Known rows, with every step that occurs:
a > g > t > k > c: [ 4  6 -6  0  1 20 26 -2  0  4 -9 -4  5 14 -6 -2 -5  1  2  2  2  4 -7  3]
c > g > a > k > t: [  1  13   8   2   1  -3  -5   0  -3 -10   2   6   4   2  -2   3   3   6
  -5 -12   0  12  -1  -1]
k > t > r > c: [  3 -29   5   3   1   6  -6  -1   3   0  21   7  -3  -7  -2  -2  -1  17
   8  12  -8   8   0  -2]
r > a > k > t > g > c: [  6  36   0   0  -6 -21 -25   0   3  -8  -6   2  -4  -3  -7   1   0  -2
  -9   2  -2 -21  10   2]
c > g > a > k > t > r: [ 0  4  8  3  2 13 -9  2 -5 -7  2  3  5 -1  3  0  1  5  3  2 -4 12  3 -2]
g > c > k > t: [ -4 -22   0  -1  -6  -7   5   4  -3 -10  -3   2 -11  -7  -7  -4   2   5
  -7 -14   2  -5  -7  -5]
a > g > c: [ -6  27  -5  -6  -1  -9   2  -5  -1   1   1 -10   0  -3  -4  -5   4  -5
  -7  -9   3   3  -3  -3]
t > k > c > g > a: [  0  10  -1   2   1  11  23   4   1   5 -15  -1   9   6  10   1   0  -2
  -9  -4  -3   0  -6  -5]
c > k > t: [ -6 -39   2   1  -5  -1   7   7  -1  -8   3   6 -10  -5  -6   0   1  11
   0  -9   1   1  -4  -1]
c > g > t: [ -3 -15   3  -2   7  -5   6  -7  -4   2  -2   0   3   1  13   4  -2 -15
  -6  -7   4  10 -15   0]
a > k > c: [ 14  10  -3   3 -10   3  -1   6  -5   0 -15   1   0  11   1   2  -5   2
   1  -5   2   3  10  -1]
k > c: [  7  -8  -5   2  -6   3  13   6  -2   5 -16   1   0   7   2   2  -4   1
  -3  -2   2   1   3  -2]
t > r > a > g: [-2 16  2 -3 -4  1 -7  3  1  5 12 -5  3 -5 -7  1  3  4 14 17 -3  3  9  4]
r > c > g > t > k: [  0 -15   3   2   7   5   6 -13   4   3  16   0   4   1  13   0  -2  -1
  -1   0  -4   0 -18  -2]
r > a > g: [ -2  21   4  -4  -5 -10  -3   1   2   3  12  -4   3  -4  -8   3   4   4
   9   6   1   2   5   5]
k > c > g: [  0 -18  -3   0  -5   4   8   4  -6   5  -4   2   4   1  15   4  -4  -7
  -8  -4   1  -2  -9  -5]
k > c > g > t > r > a: [  8 -11   7  -1  -2   6   3   2  -5   4 -10   0   5   2  11   3  -6 -10
   8  17  -2  -4  -2   4]
c > g > a > k: [  3  27   6   1   1  -6 -10  -2  -2  -2  -6   0   7   3   9   2   3  -3
  -3 -11   1  12   3  -3]
g > a > k: [  9  34   5   2   1  -9  -7   0   1  -2 -15  -1   4   6  -2   0   4   1
   2 -10   1  14  12  -1]
t > k > a: [ -4  -4  -8   7   3  11   4  -4   3   7   0  -2   0   4   2   3  -1  -5
  -4  -2  -5 -21   4  -1]

Rows:
[ 13   0   7  -2  -3  -5  -2  -3  -8  -4  -8   3   6   8   9   5  -7 -11
   2   0   4  -1  -4   5]	r > a > k > c > g > t
[ 13  24   8   3  -9  -4 -27   1  -1  -1  -3  -2   1   0   0   2   0   1
  14  10  -5  -3  17   2]	t > r > a > k
[  9  -1  10   3   3   5 -11  -1   3  -6  11   6   1  -1  -5  -4   1  21
  12   9  -7  15   6   0]	g > a > k > t > r > c
[ -5 -40  -1  -5   8   2  12  -5  -1  -3  15   3  -3   1  -5  -1  -1   1
   8   0   9   8  -9   6]	r > c > k > a > g > t
[ -2  14  -7   0   0 -12  -8   0   4  -1  -9   2  -6  -5  -4  -1   0  -4
 -16  -3  -1 -14   0  -1]	k > t > g > c
[ -4  24   3  -6  -4  -1  -3  -1  -2  -4   8  -8   1  -8 -12  -4   3   3
   1   7  -4  -6   4   1]	k > t > r > a > g > c
[ -5   5  -1  -6  -9 -14   0   4  -2  -4   4  -7  -5  -8  -4  -4   5  -1
   2  -4   4  -9   2  -3]	r > a > g > c > k
[ -9  16  -9  -4   4  -1   3  -5  -3   2   4  -8   0  -1  -3  -3   1 -10
 -10  -8   3  -9  -1  -1]	k > a > g > c
[ -4  16  -3   2   7  -6   7   7  10  -1 -16   7   0   1  -7   3   3   5
  -8   2   0   4   6   5]	k > t > g > a
[ 13  29  -6   4  -3   0   0  10   2   2 -28   5   3  13  -2   2  -3   1
  -2   2   4   4  16   2]	t > g > a > k > c
[  2 -10   3   1   8  10   2  -2   0   5 -15  -3   0   4   5  -2  -2  -8
   7   8  -1  13  -2   2]	g > t > r
[ -3 -36   7   1   1   8  -8  -3  -1   0  29   7   2 -10  12   1  -1   9
   1   9  -8   4 -11  -5]	k > t > r > c > g
[  0 -59   0   2   8  10   2  -2  -1   1   7   6  -7  -1   4  -2  -3   0
  10   9   1  -4  -2   2]	g > t > r > c > k > a
[-1 23  3 -1  3  2  9 -8  5  2  4 -8  5  5 -9  0  1  0  8  5 -1 -1 -4  6]	r > a > g > t > k
[-3  4  1 -5  9 -1 10 -5  0  1 -1 -4  2  6 -7  0  0 -4  3 -3  8 19 -6  6]	a > g > t
[ -5  -6 -10  -1  -5 -11  -6   7   4   0 -12   0 -10  -6   4  -4   1  -8
 -10  -4   4 -14   0  -5]	t > g > c > k
[-12 -26  -8  -2   0   8   7   5  -2   1  12  -1  -4  -2  -6   1   2   1
   3  -2   7  -3   0   2]	c > k > a > g
[ -1  26 -10  -1   1 -15  -9  -1   6   5 -14  -2  -4  -3   5  -1   0 -13
 -14  -2   1 -12   5  -2]	t > g > c
[ 12  29   9   2  -9 -17 -24  -1  -1  -2   0   0   1   1  -2   4   1   1
   8  -1  -2  -4  15   2]	r > a > k
[ -1 -54  -2   3   2  11  -2   3   1   3  13   7  -7  -5   7  -1  -2   5
   9   9  -2 -11   2  -2]	t > r > c > k > a
[-10 -14  -1  -3  -4  15   2   6  -4  -6   8  -4  -7  -7  -9  -7   2   8
   4   2   0   4  -3  -3]	a > g > c > k > t > r
[-10  -2  -7  -2   4   8   5  -1  -1   6  12  -2   1   2  -6   2   1  -2
   0  -2   4  -2   3   3]	k > a > g
[ 2  5  0  4  7  4 10 -9  4  4 -9 -5  1  7  1 -1 -1 -3  2 -3 -3  1 -8  0]	g > t > k
[ -6  -7  -4   2   4  -4  10  11   8  -4 -17   8  -5  -2  -6   1   4   8
  -4  -1   2   3   3   3]	c > k > t > g > a
[ -2 -24   4   0   0  -8  -9  -6   0   5  26   5   2  -9  17   2   0   2
  -5  -2  -4   3 -13  -6]	r > c > g
[-10  22 -10  -1   3   7   5  -7   0   4   5 -11   1   1  -4  -5   2  -7
  -8  -7  -1 -16  -2  -3]	t > k > a > g > c
